What can hang from each mark:
Q_20: Q_132 Q_865
Q_820: Q_132 Q_501
Q_800: Q_215
Q_865: Q_20
Q_501: Q_820
Q_567: Q_132 Q_891
Q_891: Q_567
Q_132: Q_20 Q_215 Q_513 Q_567 Q_820
Q_513: Q_132

Each row was made from one small tree. Brackets hold a mark, then the marks that hang from it, in the order of their numbers. Every link used is in the known rows. Write each row's tree.
Known rows:
(Q_891 (Q_567 (Q_132 Q_20 (Q_820 Q_501)))): [-0.41 -0.07 -0.02 -0.80  2.11 -0.95 -0.16 -1.16 -1.26 -0.07 -1.79 -5.02
  1.39 -0.54 -0.07 -0.86 -0.50  0.56 -0.35  1.77  1.24 -3.18 -1.26 -0.49]
(Q_20 (Q_132 Q_215 Q_567) Q_865): [ 0.08 -0.69  0.35 -0.66  1.41  0.59  1.20 -1.10  2.01  0.34  1.02 -3.53
 -0.06  2.28 -0.41  0.08  0.53  1.98 -2.91 -0.04  1.15  0.82 -0.36  0.10]
(Q_820 Q_132 Q_501): [-0.21  0.05  0.16 -0.57  1.59 -0.65 -0.32 -0.54 -0.53 -0.42 -0.30 -0.78
 -0.07 -0.74 -1.40  0.71  0.10  0.37  0.43  0.55  0.26 -0.75 -1.41 -0.19]
(Q_891 (Q_567 Q_132)): [-0.46 -0.31 -0.80 -1.21 -0.67 -0.61  0.83 -2.42 -0.68  0.19 -1.05 -1.46
  0.27 -1.00 -0.05 -0.74 -2.10  0.37 -0.50  0.56  0.37 -0.92 -0.91 -0.70]
(Q_132 Q_215 (Q_567 Q_891) (Q_820 Q_501)): [ 0.23 -0.25  1.19 -1.65  3.50 -0.90 -1.07 -3.80  1.01 -0.49 -0.11 -6.86
  0.29  0.14  0.39  0.19  0.58  1.30 -0.56  2.66 -0.27 -1.57 -1.03  0.25]
(Q_513 Q_132): [ 0.17  0.07  0.38 -0.82 -0.56 -0.18  0.86  0.43  0.33  0.06  0.09 -0.18
  0.80  2.61  0.99 -0.49 -0.36 -0.36  0.56  0.32  0.84  0.08 -0.12 -0.29]
(Q_132 Q_215): [ 0.74  0.00 -0.28 -0.80  0.69  0.23  0.40 -1.43  1.22  0.38  0.26  0.31
  0.05 -2.07 -0.20  0.35 -0.69  0.12 -0.27  0.50  0.75 -0.70 -0.26  0.01]
(Q_20 Q_132 Q_865): [-0.05 -0.54  0.00  0.65  0.12  0.46  0.92 -0.01 -0.05  0.44  0.93 -0.57
 -0.20  3.15 -0.42 -0.35  0.73  0.87 -3.40 -0.75  0.54  0.67 -0.45 -0.22]
(Q_132 (Q_20 Q_865) Q_567 Q_820): [-0.33 -0.37  0.71 -0.16  1.11  0.45  0.06  1.91  1.12 -0.78  0.21 -5.43
  2.08  4.06  0.60 -0.75  2.09  2.10 -1.06  0.27  0.27 -0.31 -0.48  0.61]
(Q_20 (Q_132 Q_215 Q_820) Q_865): [ 1.41 -0.48  0.16 -1.05  2.10  0.85  1.29 -3.49  1.07  0.75  1.33 -2.90
 -0.09  1.78 -0.65  0.42 -0.01  1.16 -4.60  0.57  2.10 -0.82 -0.45 -0.02]
(Q_865 (Q_20 (Q_132 (Q_567 Q_891)))): [ 0.14 -0.81  0.14  0.08  0.08  0.25 -0.54 -1.10  0.23 -0.26 -0.27 -3.12
 -0.29  3.75  0.54 -0.94  1.17  1.82 -2.64  0.14 -1.11  2.76 -0.28  0.04]
(Q_567 Q_891): [-0.23 -0.45  0.19  0.20 -0.65 -0.34 -0.87 -1.01 -0.37 -0.22 -0.35  0.15
 -0.05 -0.02  0.97 -0.65  0.09  0.00 -0.10  0.37 -1.94  0.01 -0.64 -0.03]
(Q_501 (Q_820 (Q_132 Q_20))): [-1.41 -0.67  0.23 -0.10 -0.19  0.42 -0.43  1.08 -0.07 -0.01 -1.24  0.78
  1.51 -3.70 -0.36 -0.25 -0.01 -0.16  0.88 -0.27 -1.22 -0.59 -1.45  0.42]
(Q_567 (Q_132 Q_20 Q_513)): [-0.24 -0.07  0.25 -0.85 -1.15 -0.25  0.38  3.15  0.81  0.40 -1.61  0.28
  1.25  1.30  0.87 -0.85  0.01  1.13  2.65 -0.11  0.88  1.46  0.02 -0.17]
(Q_891 (Q_567 (Q_132 Q_513 Q_820))): [ 0.26 -0.10 -0.26 -2.75  0.26 -0.73  0.90 -4.04 -0.03  0.44 -1.10 -4.70
  0.08  0.50  0.51 -0.45 -1.37  1.57  0.14  1.29  0.97  0.30 -0.46 -0.41]
(Q_865 Q_20): [ 0.87  0.09 -1.03  0.03 -0.80  0.39  0.27  1.04  0.06 -0.23  0.33  0.10
  0.54  1.96 -0.34 -0.61  0.59  0.92 -1.70 -0.13  0.20  1.14 -0.53 -0.06]
(Q_20 Q_132): [ 0.17 -0.33  0.32  0.34  0.84  0.36  0.27 -1.20 -0.24  0.66 -0.12 -0.22
 -1.00  0.47 -0.31  0.27  0.02 -0.11 -1.59 -0.32  0.83  0.59  0.67 -0.14]
(Q_132 Q_215 Q_513 (Q_567 Q_891) Q_820): [ 0.66 -0.36  1.06 -2.77  1.64 -0.35 -0.53 -3.85  2.32 -0.04 -0.28 -5.87
  0.03  0.65  1.42  0.04  0.63  2.30  0.98  1.84 -0.73  1.44 -0.08  0.56]
(Q_20 Q_865): [-0.16 -0.19 -0.36  0.36 -0.70  0.09  0.70  1.27  0.24 -0.22  1.07 -0.31
  0.83  2.59 -0.07 -0.57  0.75  1.00 -1.87 -0.41 -0.16 -0.05 -1.06 -0.04]
(Q_132 Q_20 Q_215): [ 0.51 -0.10 -0.23 -0.01  0.62  0.59 -0.10  1.32  1.34  0.33 -0.54  0.94
  1.08 -2.72  0.43 -0.15  0.16  0.05  0.85  0.20  0.48 -1.34 -0.12  0.24]
(Q_132 (Q_20 Q_865) Q_513 Q_567 Q_820): [-0.27 -0.23  0.84 -0.95  0.80  0.19  0.20  2.47  1.83 -0.48  0.02 -6.04
  1.76  4.72  1.18 -0.72  2.86  3.16  0.53  0.24  0.05  1.73 -0.18  0.72]
(Q_501 Q_820): [-1.32 -0.36  0.31  0.00 -0.16 -0.08  0.00 -0.20 -0.32  0.30 -0.15 -0.63
  0.56 -2.01 -0.07 -0.31 -0.21 -0.42 -0.64  0.27 -1.03 -0.25 -0.81  0.15]
(Q_820 (Q_132 Q_215) Q_501): [ 0.60  0.06 -0.12 -1.48  2.29 -0.41  0.09 -2.03  0.75  0.02 -0.06 -0.63
 -0.04 -2.96 -1.62  1.12 -0.60  0.46  0.17  1.05  0.98 -1.41 -1.60 -0.15]
(Q_132 Q_20 Q_215 Q_820): [ 1.18 -0.03  0.24 -0.84  1.87  0.75 -0.19 -0.92  1.30  0.26 -0.48 -1.66
  1.19 -1.91  0.34  0.15  0.02  0.18 -0.12  0.99  1.35 -2.08  0.11  0.43]
(Q_891 (Q_567 (Q_132 Q_215 Q_513))): [ 0.26 -0.16 -0.95 -2.85 -0.26 -0.63  1.35 -3.23  1.26  0.88 -0.95 -1.82
  0.00 -2.14  0.40 -0.36 -1.96  1.53  0.86  0.96  0.87  0.31 -0.83 -0.57]
(Q_800 Q_215): [ 0.58  0.30  0.29 -0.92 -0.49  0.43  0.27 -0.63  0.19  0.24  0.64  0.52
  0.51 -1.33 -1.38  0.36  0.27 -0.71 -0.56  0.19  0.70 -0.63  1.52  0.27]
(Q_501 (Q_820 (Q_132 (Q_20 Q_865) Q_215))): [-0.82 -0.89 -0.40 -0.58 -0.22  0.75  0.72  0.98  1.38  0.15  0.00  0.67
  2.31 -3.01 -0.64 -0.40  0.11  0.99 -1.27 -0.16 -0.61 -1.33 -2.93  0.39]
(Q_513 (Q_132 Q_20 Q_215 Q_567)): [ 0.01 -0.18  0.76 -1.37  0.71  0.26  0.64  1.88  2.51 -0.07 -0.60 -2.43
  2.00  1.22  1.60 -0.59  0.25  0.69  2.09  0.72  1.21 -0.34 -0.08  0.23]

Write each row's tree:
[-0.91 -0.31  0.43 -0.15 -0.54  0.04  0.29  4.62  1.92 -0.38 -0.08 -3.36
  1.66  4.15  1.17 -1.08  2.97  3.04  1.48 -0.56 -0.70  2.36 -0.36  0.54] -> (Q_132 (Q_20 Q_865) Q_513 Q_567)
[-0.13  0.17  0.10 -2.44  1.83 -1.55  0.53 -3.35 -0.64  0.33 -1.09 -6.12
  0.04  0.86 -0.08 -0.30 -0.52  1.68  0.17  2.08  1.22 -0.61 -0.99 -0.64] -> (Q_891 (Q_567 (Q_132 Q_513 (Q_820 Q_501))))
[ 0.12 -0.54  0.49 -1.48  1.01  0.31  1.40 -0.67  2.72  0.74  0.86 -4.13
 -0.35  3.12  0.12  0.08  1.31  3.13 -1.30 -0.10  0.94  2.75 -0.18  0.18] -> (Q_20 (Q_132 Q_215 Q_513 Q_567) Q_865)
[-0.12  0.00  1.87 -1.40  4.01 -0.72 -0.21 -1.81  0.60  0.34 -0.31 -8.05
 -1.02  3.63 -0.14  0.71  2.00  2.17 -0.29  1.40  1.41  2.06  0.82  0.20] -> (Q_20 (Q_132 Q_513 Q_567 (Q_820 Q_501)))
[ 0.92  0.38  0.67 -1.29  3.10 -0.36 -0.36  0.33  1.40  0.46 -0.64 -3.65
  0.86 -0.82  0.27  0.26  1.66  1.35  1.44  1.74  1.35 -1.13 -0.30  0.30] -> (Q_132 Q_20 Q_215 Q_513 (Q_820 Q_501))
[-0.03 -0.46  1.55 -1.83  0.85 -0.54 -0.25 -2.55  0.74 -0.70 -0.25 -5.80
  1.01  4.40  2.08 -0.79  0.24  0.77  0.28  1.73 -0.33  0.22 -0.34  0.14] -> (Q_513 (Q_132 (Q_567 Q_891) Q_820))
[ 1.16 -0.48  0.37 -2.40  0.62 -0.29  0.08 -4.79  0.76  0.20 -0.64 -2.01
  0.75 -0.42  0.40 -0.26 -2.32  0.35 -1.33  1.97  0.96 -1.39 -0.94 -0.33] -> (Q_567 (Q_132 Q_215 Q_820) Q_891)
[-1.01 -0.05  0.95 -1.05  1.81 -0.70 -0.72  2.80  1.21 -0.56 -1.36 -4.01
  0.81  0.74 -0.09  0.20  2.33  2.39  3.78  0.41 -0.31  1.67 -0.82  0.41] -> (Q_820 (Q_132 Q_20 Q_513 Q_567) Q_501)
[-0.02 -0.58  0.49 -1.11  0.72 -0.23 -0.66 -2.35  1.72 -0.27 -0.24 -2.76
  0.23 -0.72  1.02 -0.25 -0.12  1.08  0.37  1.10 -1.31  0.14 -0.56  0.27] -> (Q_132 Q_215 (Q_567 Q_891))
[ 0.06  0.10  0.81 -0.10  1.49 -0.44  0.63  2.90 -0.01 -0.44  0.41 -3.82
  2.69  5.69  0.82 -1.12  2.08  0.78 -1.22  1.15  1.44 -2.33 -1.47 -0.16] -> (Q_513 (Q_132 (Q_20 Q_865) (Q_820 Q_501)))
[ 0.63  0.02 -0.32 -2.54  2.97 -1.04  0.76 -5.36 -0.21  0.35 -0.73 -5.29
  0.41 -2.03 -0.78  0.06 -2.10  0.67 -1.66  2.57  2.15 -3.43 -1.49 -0.72] -> (Q_891 (Q_567 (Q_132 Q_215 (Q_820 Q_501))))
[ 0.00 -0.71  1.71 -1.60  1.80 -0.25 -0.67 -3.68  0.81  0.22 -0.65 -6.44
 -1.00  3.34  1.29 -0.04  1.39  2.12 -0.31  1.00 -0.72  2.77  0.71  0.36] -> (Q_20 (Q_132 Q_513 (Q_567 Q_891) Q_820))
[-1.81 -0.73  0.76 -1.46  0.59 -0.07 -0.05 -1.46  0.59 -0.37 -0.58 -3.15
  0.58 -1.91 -0.74  0.29 -0.38  0.95  0.53  0.24 -1.10  0.94 -1.45  0.50] -> (Q_501 (Q_820 (Q_132 Q_567)))
[ 1.54 -0.25  0.58 -1.30  2.84  0.73  0.53 -4.74  0.84  0.96  0.27 -2.63
 -0.89 -0.97 -0.61  0.96 -0.80  0.13 -2.77  1.00  2.29 -0.78  0.62  0.06] -> (Q_20 (Q_132 Q_215 Q_820))
[-0.48 -0.56 -0.09 -1.78  0.62  0.31  0.45 -2.98  1.01  0.43 -0.22  0.23
  0.49 -5.12 -1.16  0.64 -1.59  0.05 -0.48  0.53 -0.22 -0.70 -1.90  0.22] -> (Q_501 (Q_820 (Q_132 Q_215)))
[ 0.33  0.08  0.10 -1.40  1.83 -0.33 -0.18  1.28  1.57  0.23 -1.01 -0.41
  0.67 -2.67 -0.48  0.57  1.10  1.48  2.84  0.70  0.56 -0.09 -1.25  0.16] -> (Q_820 (Q_132 Q_20 Q_215 Q_513) Q_501)
[ 0.42 -0.02  1.13 -0.13  3.69 -0.34 -0.25 -2.59 -1.00  0.43  0.04 -4.35
 -0.91  1.47 -0.91  0.68  0.64  0.11 -2.54  1.25  1.78 -1.01  0.38 -0.18] -> (Q_20 (Q_132 (Q_820 Q_501)))
[ 0.53  0.04 -0.03 -0.77  0.28  0.31  0.07  1.86  2.08  0.63 -0.68  0.43
  0.75 -1.88  0.92 -0.15  0.99  1.09  2.33  0.16  0.33  0.64  0.10  0.33] -> (Q_132 Q_20 Q_215 Q_513)
[-0.40 -0.58  1.88 -0.46  3.73 -0.80 -1.26 -3.50 -0.45 -0.22 -0.46 -7.40
 -0.74  2.84  0.17  0.09  1.40  1.10 -1.85  1.84 -0.33 -0.07 -0.11  0.06] -> (Q_20 (Q_132 (Q_567 Q_891) (Q_820 Q_501)))
[-0.81 -0.43  0.91 -1.07 -0.38 -0.75 -0.91 -0.34  1.18 -0.34 -0.61 -3.54
 -0.15  2.12  1.73 -0.62  1.44  2.04  2.14  0.53 -2.29  2.80 -0.10  0.34] -> (Q_132 Q_513 (Q_567 Q_891))
[ 0.37 -0.38 -0.05 -0.16  0.77  0.62  0.36 -0.01  0.58 -0.01  0.05 -3.37
 -0.27  3.88 -0.44 -0.25  1.09  1.83 -2.51 -0.25  0.84  2.76  0.30  0.09] -> (Q_865 (Q_20 (Q_132 Q_567)))
[-1.15 -0.44  0.33 -1.68 -0.43 -0.21  0.26 -1.01  0.51  0.37 -0.60 -0.63
  0.12 -2.28 -0.39  0.28 -0.02  0.99  1.44 -0.01 -1.16  2.00 -1.40  0.31] -> (Q_501 (Q_820 (Q_132 Q_513)))
[ 1.05 -0.08 -0.01 -1.24  0.81  0.56  0.71  0.95  2.25  0.36  0.44 -2.56
  1.64  1.36  0.74 -0.43  1.70  2.23 -0.52  0.52  0.85  0.05 -0.65  0.45] -> (Q_132 (Q_20 Q_865) Q_215 Q_513 Q_820)
[ 0.58 -0.14  1.45 -1.50  5.05 -0.20  0.02 -3.86  1.06  0.40  0.08 -7.26
 -0.71  0.73 -0.94  1.16  0.44  1.21 -2.03  1.95  2.36 -0.82  0.38  0.11] -> (Q_20 (Q_132 Q_215 Q_567 (Q_820 Q_501)))
[-0.04 -0.16  0.08 -0.90 -0.38  0.22 -0.22  1.91  0.94  0.00 -1.24  0.83
  0.59 -1.00  0.23  0.05  1.03  1.31  3.01 -0.57 -0.37  1.73 -0.49  0.35] -> (Q_820 (Q_132 Q_20 Q_513))
[ 0.59 -0.01  0.97 -2.19  2.17  0.34 -0.18 -0.16  2.82  0.14 -0.75 -5.53
  1.01  0.04  1.09  0.17  1.33  2.25  2.13  1.17  0.97  0.90  0.48  0.82] -> (Q_132 Q_20 Q_215 Q_513 Q_567 Q_820)
[ 0.27 -0.33 -1.06 -2.07  0.04 -0.31  1.22 -3.82  0.53  0.59 -0.79 -1.19
  0.31 -3.02 -0.19 -0.35 -2.84  0.46 -0.63  1.04  1.11 -1.59 -1.19 -0.67] -> (Q_891 (Q_567 (Q_132 Q_215)))
[-0.15 -0.17  1.10 -0.49  1.85  0.37 -0.69  0.71  0.90 -0.55 -0.85 -5.11
  1.34  1.25  0.78 -0.21  1.25  1.07  0.84  0.69  0.42 -0.19  0.58  0.70] -> (Q_132 Q_20 Q_567 Q_820)
[-1.02 -0.69  0.83  0.54 -0.05 -0.13 -1.46  1.87  0.61 -0.75 -1.27 -2.34
  1.20  0.67  1.75 -1.12  1.52  0.98  1.70  0.25 -2.25  0.31 -0.34  0.47] -> (Q_132 Q_20 (Q_567 Q_891))
[-0.48 -0.15 -0.67 -2.03 -0.94 -0.87  1.00 -1.84  0.02  0.53 -1.17 -2.11
 -0.06 -0.15  0.51 -0.80 -1.27  1.46  1.16  0.47  0.21  1.08 -0.63 -0.58] -> (Q_891 (Q_567 (Q_132 Q_513)))
[-1.19 -0.41  0.44  0.06  1.36 -0.34 -0.17  3.50  0.67 -1.13 -0.22 -3.56
  1.91  2.64 -0.74 -0.33  2.20  2.36  0.34  0.00 -0.30 -0.35 -2.09  0.26] -> (Q_820 (Q_132 (Q_20 Q_865) Q_567) Q_501)
[-0.69 -0.78  1.27 -0.77  0.58 -0.40 -0.60 -1.53  0.89  0.29 -0.75 -3.77
 -1.16  2.75  1.30 -0.34  1.41  1.96  0.68  0.23 -1.56  3.41  0.55  0.19] -> (Q_20 (Q_132 Q_513 (Q_567 Q_891)))
[ 0.59 -0.47  0.41 -0.19  1.36  0.60  0.90 -2.07 -0.15  0.36  1.01 -3.19
 -0.16  3.79 -0.47  0.05  0.77  1.12 -4.32  0.04  1.35 -0.11 -0.23 -0.03] -> (Q_20 (Q_132 Q_820) Q_865)
[-0.11 -0.31  1.02 -0.36  1.37 -1.00 -1.16  0.03 -0.91 -0.40 -1.70 -3.05
  1.70  1.34  0.56 -1.03  0.09  0.28 -0.04  1.87  0.16 -2.07 -1.22 -0.36] -> (Q_567 (Q_132 Q_20 (Q_820 Q_501)) Q_891)
[ 0.25 -0.44  0.87 -1.41 -0.48 -0.47 -0.58 -0.14  0.31  0.05 -1.83 -2.10
  1.37  1.87  1.68 -1.23  0.12  1.29  1.52  1.11 -0.31  0.77 -0.41 -0.05] -> (Q_567 (Q_132 Q_20 Q_513 Q_820) Q_891)
[ 0.37 -0.62  0.96 -1.13  1.95  0.27 -1.21 -1.70  1.79 -0.42 -0.96 -4.68
  1.29 -0.81  1.53 -0.50  0.66  1.18  0.44  1.57 -0.81 -1.15 -0.26  0.67] -> (Q_132 Q_20 Q_215 (Q_567 Q_891) Q_820)
[-0.51  0.23  1.53 -0.95  3.06 -0.74 -0.88  1.98  1.00 -0.36 -1.02 -7.20
  0.93  2.42  0.70 -0.03  2.95  2.20  2.38  1.42  0.48  0.75  0.28  0.59] -> (Q_132 Q_20 Q_513 Q_567 (Q_820 Q_501))
[-0.36 -0.16 -0.18  0.44 -1.23  0.19  0.39  4.44  1.09  0.03  0.10 -0.09
  1.47  2.93  1.00 -1.06  2.47  2.00  0.74 -0.82 -0.61  1.41 -0.68  0.24] -> (Q_132 (Q_20 Q_865) Q_513)
[ 0.42 -0.50  0.61 -1.53 -0.07 -0.53 -0.28 -3.35 -0.49 -0.20 -0.88 -2.22
  0.64  1.61  0.66 -0.62 -1.55  0.29 -1.14  1.46  0.17 -0.67 -0.73 -0.36] -> (Q_567 (Q_132 Q_820) Q_891)
[ 1.02 -0.23 -0.12 -0.47  1.15  0.83  0.54  0.28  1.51  0.05  0.53 -2.02
  1.93  0.48  0.23 -0.44  0.83  1.18 -2.05  0.56  1.15 -2.06 -1.01  0.36] -> (Q_132 (Q_20 Q_865) Q_215 Q_820)
[ 0.52  0.24  1.39 -2.65  3.66 -0.76  0.63 -2.26  1.68 -0.19  0.28 -7.19
  1.18  2.83  0.36  0.39  0.24  0.89  0.13  2.59  2.54 -1.47 -0.60 -0.01] -> (Q_513 (Q_132 Q_215 Q_567 (Q_820 Q_501)))
[-0.26 -0.31  0.16 -1.04  0.20  0.31  0.64  3.18  3.16  0.00  0.18 -3.07
  1.68  2.02  1.08 -0.71  2.19  3.12  1.25 -0.04  0.04  1.61 -0.66  0.57] -> (Q_132 (Q_20 Q_865) Q_215 Q_513 Q_567)
[-0.84 -0.10  0.79 -0.49  0.19 -0.05 -0.46  3.31  1.69 -0.16 -1.10 -3.15
  0.87  1.42  1.31 -0.52  2.16  1.98  3.31 -0.13 -0.64  2.27  0.62  0.63] -> (Q_132 Q_20 Q_513 Q_567)
[-0.39 -0.41 -0.25  0.24 -1.75  0.12  0.93  3.82  0.30 -0.16 -0.43  0.62
  2.40  3.08  0.15 -1.40 -0.04  1.08 -0.81 -0.46  0.88 -0.54 -1.35 -0.31] -> (Q_567 (Q_132 (Q_20 Q_865)))
[-0.10 -1.13  0.49 -0.50  0.78  0.22  0.33 -2.18  1.64  0.15  0.68 -3.22
  0.02  2.47  0.59 -0.54  0.67  2.01 -3.02  0.36 -0.84  0.71 -0.97  0.05] -> (Q_20 (Q_132 Q_215 (Q_567 Q_891)) Q_865)
[ 1.65 -0.04 -0.01 -1.18  1.09  0.63  0.60 -1.73  0.41  0.68  0.14 -3.26
 -0.61  3.78 -0.24  0.01  1.41  2.04 -2.66  0.30  1.57  3.14  0.58  0.07] -> (Q_865 (Q_20 (Q_132 Q_513 Q_820)))
[ 0.89 -0.19  0.22 -1.31  1.22  0.34  0.80 -2.04  1.65  1.34 -0.06 -0.53
 -1.25 -0.65  0.01  0.64  0.06  1.05 -0.20  0.16  1.24  1.90  0.64 -0.04] -> (Q_20 (Q_132 Q_215 Q_513))
